Each row was made from one path, in order. Every step used is in the known rows, and no mark comes twice. Write each row's path.
In the rows, 128 means zero.
Known rows
sivar, bobu, sozuvu, lisi, sepese, todazi: [177  91 106 131 100 142 161  94 105 129  87 157 113 151 184 129 118  68
 132 128 113 117 129 105  71  78 161 138  96  82 150 131  67  99 112 160
 163  82 103 177 114 134 112 195 103 134 132]
zaze, pofaf, roni: [129  80 126 128 128 115 125 104  95 125  55 147  88 116 125 129 148  76
 130  67  99 106  96 141  98  73 122  92 100 105 185 104  83 164 107 143
 133 119  94 125  91 188  99 134 103 137 135]
gukeg, sivar, bobu: [136  97 107 187 129 149 159 109 139  89  73 144  83 103 135 152 146  82
 166 109 176 105  98 157 128 103 147 107  98 129 179 151  85 135 144 161
 167 104 110 175 123 126 104 146 110 133 103]
lisi, sozuvu: [174 106  81 141 129 164 129 104  95 114 127 157 128 109 139 134 134  58
 128 121 115 107 130 116 116  70 117 123 103 121 148 135  88 161 108 101
 112 138 144 105 119  96 133 144  73 111  87]
lisi, sozuvu, bobu, sivar, gukeg: [162  84 124 147 143 123 134  94 131 113  36 184 140 112 130 129 107 104
 113  96 121 135 117 102 112  79 121 134 113 133 141 136 107 144 117 132
 137 138 150 144 139  81 119 124  81  86  73]
sepese, gidis: [183 113 141 153 167  98 144 139 128 111  68 156 125  79 133 121 154  82
 160  96 134 102 108 147 110  82 142 115 100 112 169 132  98 195 136 118
 148 113 118 147  85  96 118  82  84 107  89]
roni, pofaf: [161 102 114 172 120 105 121 134 111 119  86 140  93 129 109 119 148  93
 131 137 114  79 131 115  91  66 103 128 142 139 153 144  71 138  89 129
 115 100 116 137 102 173 118 143 103 124  76]
birus, genul, sivar, bobu, sozuvu: [162  93  84 214 102 165 168  58 143 131 138 162  79  99 139 137 151  89
 138 110 145 121 161 154 137  70 181 107 120 104 160 158  65 147  95 146
 160  88 124 143 147 103 118 131 116 111 121]
genul, birus: [172  77 105 173 138 138 140 106 105 117  81 140  90 140 120 120 164  67
 149  74 122  99  99 104 117 104 113  98  85 135 155 137 126 164 108 110
 164 100 138 127 124 122 123 125 113 120 105]
gidis, sepese: [165  82 142 138 130 126 157 152 109 118  46 136 100  79  98 149 163  90
 158 133 115  49 116 120 105 105 133 111  90 111 145 122 107 170 117 112
 139  99 155 166 112 100 110 136  49 107  92]
sivar, genul: [156 117 107 138 145 150 177 123 111 108  74 162 114 107 135  92 132  89
 126  76 112 112 111 133 132 109 116 122 118 114 173 125  54 157 115 146
 144  86 128 170 120 115 124 142 111 133 107]
gidis, sepese, lisi, bobu, sozuvu: [158  85 101 177  85 152 154  73 130 148 120 160  93 136 140 130 159  58
 129 115 128  97 169 167 101  55 167 103 123  85 112 144  72 163  89  88
 118  94 117 138  95  84  93 142 102 115 106]
bobu, sozuvu: [175  94  97 196 105 138 153  96 120 143 124 173  85 130 126 119 142  70
 135 107 122 114 156 136  97  51 164 108 127 105 130 158  81 166 102 125
 118  93 120 120 125  96 142 122 111 123 111]
birus, genul, sivar, bobu, sozuvu, lisi: [160  90  87 173  78 151 180  91 148 134 115 164  89 133 148 124 131 106
 159 101 128 126 133 157 124  66 160  94 100  71 144 179  83 154 122 126
 170  74 111 156 148 129 123 142 103 113  93]
zaze, pofaf, roni, ferul: [153  95 128 156 130 136 130 139 131 143  44 153  64 118 103 125 140  88
 109  83 118  92  81 164 127  43 159 114 126  90 174 125 111 146  78 138
 159 116 107 130  93 138 113 153  78 173 136]
sozuvu, lisi: [164  94 108 135 101 124 162 150 127 120  73 149 109 146 138 115 121  95
 159  95 115 103 103 131 102  70 123  96  90  82 135 165  96 160 146 113
 150  93 108 151 120 143 139 147  98 123  73]
sozuvu, bobu, lisi, sepese, todazi, roni, ferul: [171  96 139 167 125 133 137 134 156 157  58 170  65 137 102 124 119  62
 140 127 108 110  98 144  99  31 166 151 106  90 149 153 103 105  95 137
 196 139 107 157  95 102 100 187  88 177 137]
gukeg, sivar, genul, birus: [151  81  94 170 156 157 172 101  99 114  67 164  87 128 118 108 154  73
 155  52 137 120  80 120 136 132  99 116  93 141 171 135 115 162 116 135
 178  79 139 153 140  96 103 120 121 129 109]
sozuvu, lisi, sepese: [162  96 104 133 104 118 150 115  94 124  78 149 116 144 141 140 129  70
 163  94 119 103 143 107  79  75  97 131 103  99 114 135  86 119 131 129
 139  99  97 135 121 115 102 179 101 113 107]
sozuvu, bobu, sivar, genul: [164 125 105 138 150 139 158 108 136 125  60 162 138 104 130  98 115  94
 129  75 114 128 101 117 135 125 138 121 119 128 157 147  65 150 121 154
 155  89 129 194 129 117 107 115 130 129 126]
gidis, sepese, todazi, roni, ferul: [175  81 156 156 124 144 158 151 162 146  47 165  73 107 109 125 122  78
 139 140 109  85 103 158  94  39 172 145 111  95 167 136 105 126  90 141
 190 136 132 161  86  99 124 169  57 169 122]
sozuvu, bobu, sivar, gukeg: [162  80 135 153 145 108 136 103 137 110  23 180 131 118 125 127 112 109
 119  90 125 126 113 105 107  81 125 129 115 135 146 138 107 145 122 136
 144 128 144 157 133  90 120 119  92  88  79]
birus, genul: [180 122 121 167 132 114 138  86 108 141 100 172  77 100 114 117 134  99
 155 116 121  97 139 128 104  86 124  78 104 108 206 132 110 144  83  99
 193  93 138 140 107 118 113 147  76  93 110]
gukeg, sivar, bobu, sozuvu, todazi, roni: [137  82 127 176 106 122 161 108 148 132 108 178  67 129 132 159 125  76
 180 126 116 124 139 182  49  25 134 115  81 112 162 133  81 154 128 157
 172 165 104 134 116 139 106 148 121 136  91]
sozuvu, lisi, bobu, sivar, gukeg: [137  78 122 131 108 121 147 102 154 105  38 184 152 116 158 120 105 108
 135  98 120 129 121 140 104  57 119 112 114 114 144 131  96 146 123 102
 130 125 140 147 108  92 121 128  92  80  72]
bobu, sozuvu, lisi, sepese: [164  95  95 149  91 126 152  95  99 133 101 163 110 150 145 137 134  68
 155  98 117 118 161 118  78  62 114 134 112  91 101 144  84 123 122 131
 135  89  94 129 129 104 107 169 108 115 109]
sozuvu, lisi, bobu: [130 105  96 134  87 141 141 116 143 100  94 137 122 143 150 119 133  72
 157 101 124  97 113 181 116  45 118  86 102  80 133 138  74 158 126  76
 125 111 108 142  92 121  93 153 118 122  80]
todazi, roni: [149  73 146 159 116 117 151 117 149 123  85 164  95 108 120 126 127  60
 179 111  97 109 136 146  61  51 117 121  93 130 161 131  76 150 134 133
 166 160 113 131  90 135 128 140 101 121  97]
lisi, sepese: [165 100 115 152 128 120 131 104  86 121  84 147 115 123 132 144 142  57
 149 100 125  92 154 100  80  79 104 139 118 125 127 118  81 114 119 131
 134 112 107 123 113 101 101 171 105 113 124]
pofaf, roni, ferul: [169 109 114 163 137 135 121 145 138 142  56 155  82 128 103 117 131  84
 117 101 130 102  91 150 116  45 151 118 135  99 173 142  95 145  74 141
 153 105 112 131  95 125 107 149  82 169 133]
pofaf, roni, todazi: [161  74  90 130 117 122  87 153 122 125  89 150 129 127 147  88 123  70
 150 124 115  90 166 108  96  42 131 114  90 127 169 153  74 139  98 152
 149 108 131 154 103 132  86 141 121 124 129]
gukeg, sivar, bobu, lisi: [126 109  93 181 125 129 138 129 146 119  89 167  70 123 116 142 155  67
 188 114 138 124  72 140 139  82 160  94  71 103 156 186  95 141 158 104
 154  83  89 163 108 138 100 154 130 123 123]
bobu, sozuvu, lisi, sepese, todazi, roni, ferul: [175  84 131 165 101 146 159 128 160 155  73 180  73 140 128 119 111  70
 137 128 107 115 121 160  80  21 168 150 117  82 145 148  97 114  90 147
 187 128 110 148  99  99 124 181  75 169 126]
sozuvu, lisi, sepese, todazi, roni: [159  65 143 130 105 122 160 104 132 135  77 171 109 134 156 126 105  54
 171 127  88 122 137 125  33  50 127 145  81 104 161 120  69 108 131 151
 180 145 103 154  88 142 116 178 101 130 117]
sepese, lisi: [178  89 132 147 128 124 151 117 111 157  70 147  99 150 147 118 138  72
 129  81 136  80 137 109  81  95 141 112 105 101 152 146  88 142 123 111
 162  99 103 164  71 135 112 157  92 113 103]
bobu, lisi, sepese: [148 108 102 153 120 111 120 112  95 140  94 164 101 135 122 145 150  49
 168 105 108 108 136  95  95  70 115 131  97 106 120 144  87 115 128 103
 131  96  91 126 106 111  89 181 120 110 138]
lisi, bobu, sozuvu, todazi, roni, pofaf: [137  92 117 171  95 101 128 112 140 128 115 160  81 145 122 135 139  85
 145 158  95  98 156 170  53  14  98 129 126 126 143 128  57 144  79 129
 126 145 105 126  99 182  89 154 117 133  66]
sivar, bobu: [153 103 111 172 119 148 149 105 146  83  94 122 100 107 153 140 157  83
 142 115 142 100 119 147 131  97 153  98  97 119 169 139  64 140 124 150
 155 111 109 167 113 149 124 158 105 131 102]
pofaf, roni: [153  97 104 137 139 115 111 118 104 121  71 153 115 132 126 121 135  72
 141  89 115 120 111 120  82  72 116  94 111 118 186 124  63 164 104 143
 126 106 103 126  95 169  99 130 108 126 129]
gidis, sepese, todazi: [185  81 143 119 133 132 162 143 100 128  46 146 108 104 140 130 132  83
 135 153 107  68 100  97  81  98 167 125  87  91 180 120  90 136 110 135
 154  86 150 195  98 120 123 166  63 127 118]
gukeg, sivar, genul: [140 109 104 153 159 155 189 123 101 113  56 179 102 101 117 103 123  89
 150  70 145 117  91 145 132 114 108 132 118 127 182 134  73 154 137 155
 156  85 129 178 131  88 108 127 113 132 105]
sepese, lisi, sozuvu, todazi: [174 113  98 124 133 134 135 130  84 144 119 158 104 150 162 156 124  85
 123 125 124  89 126 131  72  48 119 112  80  89 155 124  96 164 104 110
 134 142 125 127 112 138 103 176  89 125  74]

Write each row's path
[160  96 107 184 148 142 157  88 119 141  88 154 100  61 110 135 130 111
 152  93 139  84 136 117 141  81 128 116 113 116 209 151  89 139 113 117
 182 101 150 140 145  97 103 119 107  79 123] : birus, genul, sivar
[152  88  89 171  79 147 181 112 143 124 102 167  86 150 145 127 132  92
 164  99 138 129 117 162 109  67 153  99  99  81 127 183  90 162 139 138
 155  76 100 157 141 127 128 141 104 132  81] : gukeg, sivar, bobu, sozuvu, lisi
[150 113  61 155 123 170 130  83 121 124 149 173 111  97 139 142 148  62
 152 128 115 128 114 124 155  74 140 111  75 103 163 166  90 143 110  79
 140 114 127 118 127 112 104 162  88  95 112] : birus, genul, sivar, bobu, lisi, sozuvu
[165  89  94 153 142 147 159  97 119 122  74 161 123 122 146 104 149  78
 144  58 110 129  94 106 133 131 117 103  96 141 161 136 104 162 104 124
 167  80 142 158 128 121 117 109 127 115 125] : bobu, sivar, genul, birus
[172  95  78 154 149 159 147  81 112 121  86 160 123 128 135 108 147  70
 134  58 114 137  90  99 146 136 114 114  90 142 150 139 109 163  99 125
 170  95 147 155 145 109 102 114 125 125 118] : lisi, sozuvu, bobu, sivar, genul, birus
[167  88  95 158  81 133 169 124 132 136 106 170  95 158 141 113 125  88
 155  96 113 122 127 144  97  54 149  98 105  74 118 179  90 171 128 116
 138  80 105 140 131 126 145 137 104 125  82] : bobu, sozuvu, lisi
[149  83 127 154 106  96 126 116 126 134  89 168  89 140 123 125 132  70
 153 161  83 107 137 112  51  45 105 151 115 130 158 138  56 104  93 137
 143 122  95 144  84 187  96 174 110 128  98] : bobu, lisi, sepese, todazi, roni, pofaf
[180 114 136 146 164  96 139 122 109 115  72 157 132  83 139 135 154  66
 164  95 134 110 135 133  98  86 121 138 104 114 146 117  96 168 131 132
 144 114 109 138  95  77  95 107  87 103 102] : lisi, sepese, gidis
[170  96  92 159 152 145 151  90 118 122  67 156 114 132 129 107 146  77
 136  54 114 129  85 103 141 139 119 107  93 142 153 141 109 159 106 130
 176  84 142 167 143 117 104 111 131 126 121] : sozuvu, bobu, sivar, genul, birus
[153  99  87 188  88 151 144  75 134 128 139 164  97 132 135 122 149  56
 130 111 129 111 160 173 109  35 160  98 132  95 120 142  67 167  94  96
 103 106 115 120 110  86 108 128 124 122 106] : lisi, bobu, sozuvu
[184 102 107 146 157 145 126  97  94 138  75 130  93 138  92 144 146  65
 111  99 135  93 113 101 122 111 128 132  88 111 117 149 103 149 110 119
 155 135 131 160 137  99  68 156  75 134  80] : gidis, sepese, lisi, sozuvu, bobu
[152 112  68 145 115 165 123 101 123 114 142 164 112 116 145 139 151  46
 148 131 111 130 108 123 140  69 141 111  75 104 143 162  86 152 121  84
 119 121 118 121 115 123 115 166  90 116 103] : sivar, bobu, lisi, sozuvu
[139  76 125 174 110 131 163 105 156 133 116 168  81 115 139 153 126  84
 169 125 106 116 149 175  65  22 139 119  82 107 165 133  66 156 122 157
 169 168 108 132 125 146 111 145 124 129  96] : genul, sivar, bobu, sozuvu, todazi, roni
[144  89 102 185 131 166 162  99 152  88  85 117 109  77 147 149 151  98
 144  98 153  94 117 140 155  97 155 118  99 123 179 152  58 133 133 159
 161 112 122 166 139 135 114 140 124 116 116] : genul, sivar, bobu
[148  82 132 170 112 100 130 122 137 121  87 153  87 125 109 122 139  83
 152 144  94  93 145 134  65  48  90 140 132 146 154 137  63 134  95 138
 135 138 109 132  93 181 112 145 101 124  72] : todazi, roni, pofaf
[174  91  83 145 148 161 151  76 114 135  81 158 122 139 142 106 147  69
 126  54 116 134  99  96 137 144 116 116  86 138 150 140 109 155  98 120
 176  90 139 165 134 111  94 124 120 124 116] : sepese, lisi, sozuvu, bobu, sivar, genul, birus
[160 110  72 140 124 155 117 115 106 130 136 177 116 120 130 130 139  48
 146 128 101 125 109 112 128  60 128 115  81 105 137 162  97 161 121  70
 108 120 126 104 111 110 123 151  91 108 103] : bobu, lisi, sozuvu
[142  88 121 137 116 121 140 127 134 137 119 180  90 129 135 149 122  63
 178 137  84 119 127 157  57  19 112 116  61 105 157 130  84 159 128 112
 157 181 112 113 102 150 107 163 107 127  88] : bobu, lisi, sozuvu, todazi, roni
[174 109 120 153 134 108 156 107 130 112  88 161 128  98 160 135 158  75
 168  97 137 132 136 152 100  81 137 131  99  93 130 134  88 167 133 140
 156  98  93 149 105  93  92 117  87 110  98] : sivar, bobu, sozuvu, lisi, sepese, gidis
[141  81 130 158  97 122 153 103 146 150 117 175  79 146 142 145 124  66
 162 125 100 112 157 183  39  12 132 112  84  97 151 124  72 159 113 124
 163 172 101 129  90 143  97 158 119 132  89] : sepese, lisi, bobu, sozuvu, todazi, roni
[168 117 129 148 158  87 129 126 115 127  81 168 126  92 134 136 164  60
 176  98 126 122 117 129 103  79 131 133  89 104 140 136  97 170 139 108
 142 104  94 140  88  88  88 112  97 100 113] : bobu, lisi, sepese, gidis
[142 108  64 154 122 168 127 102 118 116 132 173 106 113 135 142 146  49
 156 128 127 133  98 132 142  73 136 116  76 110 145 169  95 149 130  90
 124 115 121 122 122 109 106 159  93 113 102] : gukeg, sivar, bobu, lisi, sozuvu
[181  91 117 114 115 129 155 115  90 133  70 156 120 150 170 121 109  70
 138 124 110 104 118  87  63  77 141 142  95  85 159 125  75 100 121 148
 160  89 107 171 104 132 119 194  99 132 128] : sozuvu, lisi, sepese, todazi
[169  95 133 156 123 146 147 143 154 157  84 170  68 135 121 138 118  79
 132 124 118  95 116 170  87  14 147 139 105  92 154 139 109 137  88 126
 185 163 117 131  92 113 114 177  70 167 100] : sepese, lisi, sozuvu, todazi, roni, ferul
[162 119 121 160 160 100 138  97 127 127  88 166 121  69 140 144 166  74
 179  98 137 124 125 139 125  87 136 130  86 102 165 140  96 152 130 113
 173 100 100 151 101  88  69 119  96  90 124] : birus, genul, sivar, bobu, lisi, sepese, gidis
[179 113 115 158 139 109 112 112 150 141  56 149 136 115 114 135 108  84
 144 101 124 111 106  97 108 102 160 104 110 139 140 169  99 143 136 126
 145 109 124 168 120 125 112  96 132 119 127] : sozuvu, bobu, sivar
[185 114  95 151 136 128 108  99 139 138  78 155 151 112 121 139 105  72
 135 112 121 120 112  95 115  99 154 115 105 142 132 166 100 149 128 119
 131 124 135 152 127 112 112 103 116 115 121] : lisi, sozuvu, bobu, sivar
[160  89  93 146 133 154 160  82 127 129  79 158 126 135 157 103 152  69
 138  57 117 126 104 118 131 131 118 100  98 132 158 131  98 155 100 109
 170  84 135 169 110 117  93 123 132 117 122] : sepese, lisi, bobu, sivar, genul, birus
[157  79 135 154 112 101 133 119 133 124  81 157  92 133 126 116 128  82
 141 159  88  95 136 122  51  49 109 146 124 137 173 133  55 122  91 148
 144 127 109 149  85 190 115 158 102 134  86] : sepese, todazi, roni, pofaf
[156 111 122 158 158 103 141 115 131 116  81 159 131  73 141 146 165  68
 179  95 136 121 118 136 127  85 138 138  88 102 149 140  87 157 143 123
 153 106  93 150 100  87  78 113 107  93 124] : genul, sivar, bobu, lisi, sepese, gidis
[161  66 138 141  94 128 163  92 132 139  92 181 102 138 156 123 108  53
 165 129  86 130 150 129  34  43 136 144  86 102 152 128  65 116 123 153
 177 144 100 149  96 134 118 175 102 131 122] : bobu, sozuvu, lisi, sepese, todazi, roni
[158  77 133 147 130 112 147 108 139 112  32 190 142 107 147 122 107 109
 127  95 118 125 126 109  98  73 124 120 117 133 159 132 100 145 121 126
 132 120 146 146 118  93 142 121  85  76  79] : bobu, sivar, gukeg
[137 112 100 167 113 127 129 130 152 119 101 154  84 127 130 134 164  69
 171 115 114 119  90 135 141  76 166  87  72  95 150 179  82 141 140  95
 147  89  89 158  99 158 114 165 129 123 125] : sivar, bobu, lisi
[161 106 122 162 122 140 137 154 160 152  92 179  65 128 109 137 121  76
 146 134 108 104 101 175  98   4 152 130  97  89 154 152 112 141  93 114
 175 157 117 121 101 109 116 173  79 168 106] : bobu, lisi, sozuvu, todazi, roni, ferul
[182  88 110 125 105 135 157 104  95 141  85 164 116 152 173 121 112  69
 132 126 107 112 132  93  62  72 153 139 103  82 145 132  75 104 114 149
 155  83 106 167 109 122 119 187 101 131 128] : bobu, sozuvu, lisi, sepese, todazi
[171 116 103 119 148 151 166 100 122 141  58 167 141 100 136 113 120  90
 119  88 110 121 111 114 131 141 137 129 108 121 147 139  72 155 116 139
 155  91 141 202 125 106  90 128 101 122 116] : gidis, sepese, lisi, sozuvu, bobu, sivar, genul
[178  75 147 132 128 125 165 131 107 157  46 140  92 125 130 139 157  83
 141 103 129  54 136 112  82 115 142 117  92  98 145 133  99 151 115 106
 163  93 125 186  77 120  96 161  55 103  96] : gidis, sepese, lisi
[153 122 105 172 142 108 111 135 127 142  83 153  70 148  75 128 152  63
 155  97 112 116  78 107 135  76 149 102  73  94 127 189 104 149 141  84
 148  96  92 153 122 129  89 149 138 136 117] : sozuvu, bobu, lisi
[148  69 129 171 151 134 168  84 116 112  44 184 105  78 119 122 126 126
 128  82 134 107 135 117 131  69 103 133 116 114 195 123  99 137 104 126
 171 121 161 134 149  71 117 135  74  61  79] : birus, genul, sivar, gukeg
[145  76 132 137 117 121 143  90 149 116  37 184 148 120 161 122 114 100
 122  93 125 123 132 133  96  68 126 117 120 119 150 122  91 139 115 101
 133 126 139 153  92  92 113 133  90  74  81] : sepese, lisi, bobu, sivar, gukeg
[150 110  97 131  86 123 125 112 169 127  78 154 166 119 163 129 105  79
 165 113 116 116 115 147 104  68 150  84 109 115 137 156  84 151 139  83
 121 104 118 157  85 128 114 108 131 102 118] : sozuvu, lisi, bobu, sivar
[175 109 131 136 147  94 148 127 113 116  68 157 137  98 150 129 151  76
 173  90 131 117 124 139  91  80 117 134  94  97 137 127  97 171 141 126
 151 104 100 145  95  91  97 112  86 104  90] : sozuvu, lisi, sepese, gidis
[180  96  91 130 126 162 138  95  94 143 119 158 124 131 155 128 133  54
 117 110 126 100 142 107  99  83 124 130 101 111 142 138  89 153 105  94
 129 130 128 124  97 108 115 163  66 108  88] : sepese, lisi, sozuvu
[133 110  93 181 121 136 140 109 153 131 108 157  80 101 124 139 161  79
 176 112 123 118  96 133 161  78 164  89  71  93 173 184  84 132 135  94
 172  85 100 160 118 147  94 155 129 103 135] : birus, genul, sivar, bobu, lisi
[154 114 101 159 135 108 113 104  94 139  88 152  96 146  98 150 151  47
 158  96 114 112 124  88 106  78 116 139  90 107 106 152  93 112 130 109
 142 104  87 138 123 106  71 182 126 121 136] : sozuvu, bobu, lisi, sepese
[148 119 100 122 123 149 165  97 142 132  73 167 154 106 171  96 116  82
 129  81 114 125 120 145 128 111 135 111 124 116 160 132  48 149 116 121
 141  84 123 191  90 116  99 127 129 117 128] : sepese, lisi, bobu, sivar, genul
[153 126  81 127 130 128 123 148  93 135 134 169  96 145 141 155 129  79
 143 138 108 104 102 134  92  31 123 102  65  88 154 140 104 172 114  92
 123 137 121 113 122 140 104 167 108 126  84] : bobu, lisi, sozuvu, todazi
[156  93  88 151 133 154 153  85 127 119  77 156 128 126 149 104 151  72
 143  63 111 129  95 125 140 122 115 100  98 138 157 129  97 165 103 111
 161  84 141 156 122 113 102 113 134 118 121] : lisi, bobu, sivar, genul, birus
[159  95  93 156  83 134 156  87 109 126 104 156 108 151 154 145 139  68
 156 102 125 123 161 125  84  70 123 131 109  93 104 143  75 119 120 142
 142  93  90 139 133 112 103 181 105 118 110] : sivar, bobu, sozuvu, lisi, sepese
[179 115  95 158 155 147 114  99  98 115  93 133  97 134  88 137 136  65
 112  99 132 107 105 104 129  92 121 132  95 122 126 152  99 152 112 125
 140 143 131 138 151  98  90 147  99 142  84] : lisi, sozuvu, bobu
[142  87 122 166  93 102 131 106 137 139 112 160  78 156 127 133 140  85
 140 149 100  95 162 163  46  21 104 130 126 119 144 133  56 138  78 125
 134 144  97 134  86 187  82 163 116 131  67] : sepese, lisi, bobu, sozuvu, todazi, roni, pofaf
